Each row comes from the steps of one walk. Every step used is in the known rows, and no mark comes twice. Write the walk behind each row, first mark first.
In the rows, 128 means zero.
Known rows:
fale -> vediv -> tedi -> rutovut -> defa: [165 116 119  75 102 138 124 132  66 106 137 137 126 158 130 142 148 121
 155 149  92  83 100 135 135  75 104 166 160 153  85 161 116]
defa -> tedi: [110  95 176 168 182 156 132 105 115 106  78 131 124 149 111 122  99 102
 122 116 146 174 157 127 127 116 126 118 129 145 154 129  93]
rutovut -> vediv -> fale -> tusem: [107  81 116 115 145 165 132 136 184 151 151  94  62 119 113 100 136 140
 147 130 130 154 112 157  76 147 134 113 177 176 212  82 117]
fale -> rutovut: [126 167 166 107 142 128 171 121 132 134 109 172 154 150 131 147 123 125
 102 128 121 144 188 143 148 182 153 134 103 104 150 175 142]
defa -> rutovut: [ 86 119 144 140 146 111 130 136 142 122  99 133 178 115 124 150 130 185
 112  73 148 117 169 118 177 157 141 139 101 146 153 132 128]
defa -> fale -> rutovut -> vediv: [ 99 185 134 167 111 155 158 152 200  94 166 125 111 163  98 127 109 140
 113 181 103 130 180 123 117 175 137 137 103 108 154  96 162]
fale -> vediv: [172  95 171 101 144 118 162 120 104 149 111 147 108 138 137 124 128 147
 128 146 112 134 117 145 110 139 122 144 125 122 134  91  78]
tedi -> gilafiz -> vediv -> defa -> fale: [135 162 139 171 123 101  85 112 168 152 129 137 108  74 119 118 117 147
 130 147 133 107  76 116 120 116  95 132  79  81  78  93 123]
tedi -> rutovut: [106 120 165 119 123 103 126 124 100 162 122 123 153 129 123 160 120  97
 161 107 118 108 115 120 154 145 135 139 153 136 113 169  80]
tedi -> defa -> rutovut -> fale -> vediv: [103 124 135 137 138  97 133 153  88 117 178 105 172 157 148 124 128 133
 158 156 130  61 146 108 157 100 120 160 110  90  93 108 100]
tedi -> gilafiz -> vediv -> fale: [106 112 141 125 123 126  80 110 189 170 114 152  89 121  81 130 131 136
 130 125 144  83  72 127 108 160  77 145  97  81 114 122  98]
zovu -> vediv -> defa -> fale -> tusem: [ 78 112 126 136 152 157 131 129 166  86  83  84 117  82 135 120 105 144
 141 100 171 217 138 124 123 110 160 116 136 137 190  49 202]
rutovut -> vediv -> tedi: [137  88 124 119 114 167 114 147 125 129 136 110  71 114 127 158 116 141
 131 136 112 120 138 174  86 121 167 154 172 160 154 148 137]
gilafiz -> vediv: [141 110 163 112 128 111 137 121 132 191 115 150 102 111 137 103 143 149
 104 136 111  92 127 159 125 135 144 134 117 126 127 115  75]
rutovut -> fale -> vediv -> defa -> tusem: [199 122 105 119 174  98 136 163  77 122 168 150 107 124 189  89 155 133
 137 159  61 162 138 158  92  92 129 104  95  87 123 101 130]
vediv -> defa -> rutovut -> fale -> tusem: [112 147 105 151 183 108 117 141 122 128 158  94 176  77 195 103 127 163
 147  84 125 180 162 146 162  85 151  91  98 151 147 101 173]
vediv -> defa -> rutovut: [147 122 112 128 160  89 108 109 138 134  91 140 154  94 154 136 150 193
 126  63 139 133 152  99 172 108 160 108 105 137 144 116 154]
gilafiz -> zovu: [171 138 137 135 119  96 169 106 136 173 132 147 149 125 139 114 143 148
  77 115 130 122 132 136 129 181 142 101 119 160 136 145 107]
rutovut -> defa -> tusem: [127 124 102  98 154 125 184 156  74  94 114 186 184 113 140  99 175 150
  79 103 127 116 157 121 125 141 106 113  98 171 157 174 114]
tedi -> rutovut -> vediv -> defa -> tusem: [176 131  78 122 122  81 110 150  92 155 130 132 100 118 146 128 162 139
 177 123  82  96 121  88 124 109 160 109 164 119 113 146  71]
gilafiz -> zovu -> vediv -> fale: [117 105  98 103  96 131 145 110 219 124  86 123  93 148  90 125 165 157
  87  90 167 139 146 116 127 189 142  96 136 118 182 112 167]
defa -> tedi -> rutovut -> fale -> tusem: [ 74 142 159 187 172 154 122 134  88 119 168  67 164 142 133  99  85  56
 191 141 114 193 144 150 143  80 110 117 152 146 117 132  82]
defa -> tedi -> gilafiz: [ 94 109 175 183 165 148 109 102 117 102  80 125 147 135  90 148  86 102
 141 122 177 169 125 111 124 129  87 146 104 107 116 140  91]
gilafiz -> zovu -> tedi -> rutovut -> vediv -> fale: [151 143  76 120  71 109  93 110 157 162 174 133 107 176 112 128 141  87
 142 140 118  78  63  72 134 137 110  75 181 181 114 133 116]
gilafiz -> zovu -> tedi -> defa -> fale -> rutovut: [138 208 113 133 106 114 134 111 103 107 174 152 187 192 131 117  87  47
  82 182 135  81 109  71 160 143 109  97 124 147  86 161 152]
vediv -> defa -> fale -> tusem: [128 140 136 151 189 142 123 116 133 119 127 108 136  69 155  97  97 116
 132 124 123 202 103 133 113  98 130 100 120 183 173  76 168]
rutovut -> defa -> tedi -> gilafiz -> zovu: [125 158 115 182 109 123 161  86 131  87 115 143 186 139 107  96 141 145
  92 124 190 126 132  88 134 126  54 108  94 163  94 150  99]
zovu -> vediv: [ 69  76 166 105 128 143 155 131 144 117  65 117 120 117 109 163 120 155
 123  85 174 165 171 137 135 164 160 146 139 113 172 112 151]
tedi -> gilafiz -> zovu -> vediv -> defa -> fale: [117 166 100 172  84 102 121 109 199 103 110 107 135 101  99 136 119 162
 111 114 184 154 109  85 127 158 102 119  96  78 103  94 181]
gilafiz -> vediv -> fale -> rutovut: [141 150 133  90 124 134 122 113 204 170 119 191  76 170 111 108 163 136
 100 150  96  84 149 146 133 160 128 122 102  86 149 127 128]
gilafiz -> vediv -> tedi: [155 102 145  89 127 152  94 129 112 158 116 146  86 109 139 129 131 123
 103 140  86  95 114 190 110  98 160 154 136 137 114 155 123]
zovu -> vediv -> tedi -> rutovut -> fale -> tusem: [ 46 107 138 103 118 190  97 169 104  95 150  50 145 113 129 168  89  82
 185 109 129 178 156 183 149  92 158 163 178 121 140 146 196]

Write each row's walk:
[136 169 120 126  85 161 125 143 140 115 143 141 105 151 103 177 101 130
 133 158 125 118 165 156 117 158 139 175 137  80 109 174 161]	fale -> rutovut -> vediv -> tedi -> gilafiz
[117  84 132 104 132 118 138 111 133 114  45 123 102  97 136 156 140 170
 132  72 171 177 160 110 131 122 173 126 141 109 161  98 175]	zovu -> vediv -> defa
[116  79 111 117 128 150 121 132 210 147 134 123  45 145  89 131 157 151
 136 130 129 117 131 127  79 164 125 117 152 146 195  97 121]	rutovut -> vediv -> fale
[178  83 151  83 139 158 122 130  83 121 111 146  92 140 137 152 113 125
 123 148  95 132 108 171 106 106 130 169 148 132 126 130 127]	fale -> vediv -> tedi
[106 172 103 125  70 123 135 108 226 117  95 148 130 170  72 150 138 148
 108 108 182 130 145 102 146 221 101 131  98  44 125 145 174]	tedi -> gilafiz -> zovu -> vediv -> fale -> rutovut
[178 121 125 128 152 103 142 134 103 143 171 130  96 114 182 109 133 138
 145 167  76 154 133 162  97  93 128 113 105  97 117  79 139]	rutovut -> fale -> vediv -> defa
[126 153 104 161 118 118 109 141 140 153 178  66 109  96 137 105 118 121
 192 147 100 137  98 104 121  86 145 111 175 165 130  77 106]	tedi -> rutovut -> vediv -> defa -> fale -> tusem
[110 118 135 124 100 117 102 136  82 146 161 119 130 154 126 166 102  72
 179 142 122  92  78  88 151 108 126 122 190 172 105 134  95]	zovu -> tedi -> rutovut -> vediv
[234 101 100  90 178  89 141 136  61 131  93 186  97 121 173  96 164 156
 130 129  81 151 109 118 102 100 141 110 122 101 132 106  87]	fale -> vediv -> defa -> tusem
[ 64 128 140 150 150 105 125 155 102 117 171  97 196 136 142 137 121 120
 147 128 154  68 166 105 168 118 132 150 108 102 112 145 124]	tedi -> defa -> rutovut -> fale
[ 81 128 140 177 145 148 150  98 116  69  96 141 186 129  96 114 120 137
 115 115 191 135 135  99 135 114  54 128  97 153 107 146 107]	rutovut -> defa -> tedi -> gilafiz
[124 118 166 144 149 144 150 138 158 104 139 120 107 146 114 116 108 130
 124 175  99 142 108 131 104 144  96 147 103 127 141  61 122]	defa -> fale -> vediv
[127 155  99  94  83 130 158 110 228 113  95 145 108 179  92 122 166 150
  83 108 160 144 181 116 146 203 150 101 119  87 170 130 191]	gilafiz -> zovu -> vediv -> fale -> rutovut
[153 127 140  89 100 137  79 137  99 177 135 134 100 122 134 141 132  93
 149 140  79  60 103 165 138  87 153 153 151 126  86 178  97]	gilafiz -> vediv -> tedi -> rutovut
[173 100 109 132 124 110 144 116 139 162 120 129  66  96 149 121 147 179
 139 126 127 130 136 123  88 113 167 101 158 148 148  90 117]	rutovut -> vediv -> defa
[150 143 119 127 100 147  96 112 121 129 125 136 145 116 113 173 102 111
  98 111 145 124  95 158 111 149 118 149 121 120  93 203 153]	vediv -> tedi -> gilafiz -> zovu
[140 117 111 101  80 148 137 129 148 107  97 116 119 127 117 149 136 138
  82  97 147 144 151 152 124 147 169 132 150 133 149 154 180]	gilafiz -> zovu -> vediv -> tedi
[183 123  89  69 119 137 121 166  31  89 127 163 135 158 139 121 168 111
 143 143  63  85 105 128 134  81 108 160 144 142  94 175 104]	fale -> vediv -> tedi -> rutovut -> defa -> tusem
[110 132 134 147  78 102 149 111 166 131  89 114 149 117  94 154 118 157
 108  95 205 135 121 110 134 195 112 149 117  82 105 132 131]	tedi -> gilafiz -> zovu -> vediv
[153 106 140 104 135 163 127 162  95 111 184 119 102 141 157 145 112 105
 139 175  71 140 133 207  93 103 117 154 123 110 123 124 163]	rutovut -> fale -> vediv -> tedi
[142 182 103 102 144 131 202 151  90  83 114 211 196 152 141 107 173 145
  69 118 109 125 205 122 153 163 120 116  78 128 144 193 140]	fale -> rutovut -> defa -> tusem
[153 176 102 113  76  91 138 106  81 139 162 149 202 150 150 117 138  85
 100 117 138  78  82  75 182 117  95  75 151 214  80 177 117]	gilafiz -> zovu -> tedi -> rutovut -> defa
[153 151 133 145 161 129 110 118 149 164 149 122 106  62 162  55 123 136
 115 147  98 151  96 147 109  77 142 102 116 155 133  49 123]	gilafiz -> vediv -> defa -> fale -> tusem
[119 117 142 136  92 108 133 146 131 172 150  99 102 132 115 150 135 134
 175 132 111  82 123 113 130 141 148 140 177 132 112 127  63]	tedi -> rutovut -> vediv
[125  92 127 104 184 117 145 146  33 123 106 152 163 132 141 126 127  90
 119 134 127  90 130  97 114 135 139 146 132 113 136 193  60]	tedi -> defa -> tusem
[128 117 130 123  86 107 177 118 167 135  94 120 132 130 119 127 146 167
  79  92 171 144 155 128 135 182 157 116 132 127 151 118 140]	gilafiz -> zovu -> vediv
[167 132 133 181 158 120 109 115 109 102 159 112 116 137 154 118 110 124
 179 176 115 177 120 132 103  77  88 123  99  63  82  81 121]	rutovut -> fale -> vediv -> defa -> tedi -> gilafiz
[ 97 134 143 117 143 177  96 164  64 133 188  80 157 111 153 156  77  58
 174 140  83 156 121 203 133  86 135 148 167 160 124 189 158]	vediv -> tedi -> rutovut -> fale -> tusem
[ 68 123 162 150 152 142 132 128 107 109 143 108 159 131 106 138  92  81
 131 169 149  84 114  95 123 131 116 147 128 131 132 131 117]	tedi -> defa -> fale
[138 165  68 150  93  81 138 135 179 108 133  99 149 107 162 113 162 197
 106  74 159 141 180 109 167 130 171  89 100 100 132  87 202]	gilafiz -> zovu -> vediv -> defa -> rutovut -> fale
[ 90 111 146 164 171 159  75  98 167 132 110 107 105 130  84  83 102 101
 145 136 153 157  88 135 109 105  74 132 123 122 129  98  72]	defa -> tedi -> gilafiz -> vediv -> fale -> tusem
[ 84 151 119 118 104 179 100 146 107  69 155 116 159 129 102 156 121  92
 138 137 104  87 118 125 149  90 100 144 139 183 113 181 179]	vediv -> tedi -> rutovut -> defa -> fale
[147 133 141 124 123 106  70  97  82 163 119 167 130 101 150 145  94  90
 134 125 152 110  38 101 134  88  91 124 123 124  63 127 118]	zovu -> tedi -> gilafiz -> vediv -> defa
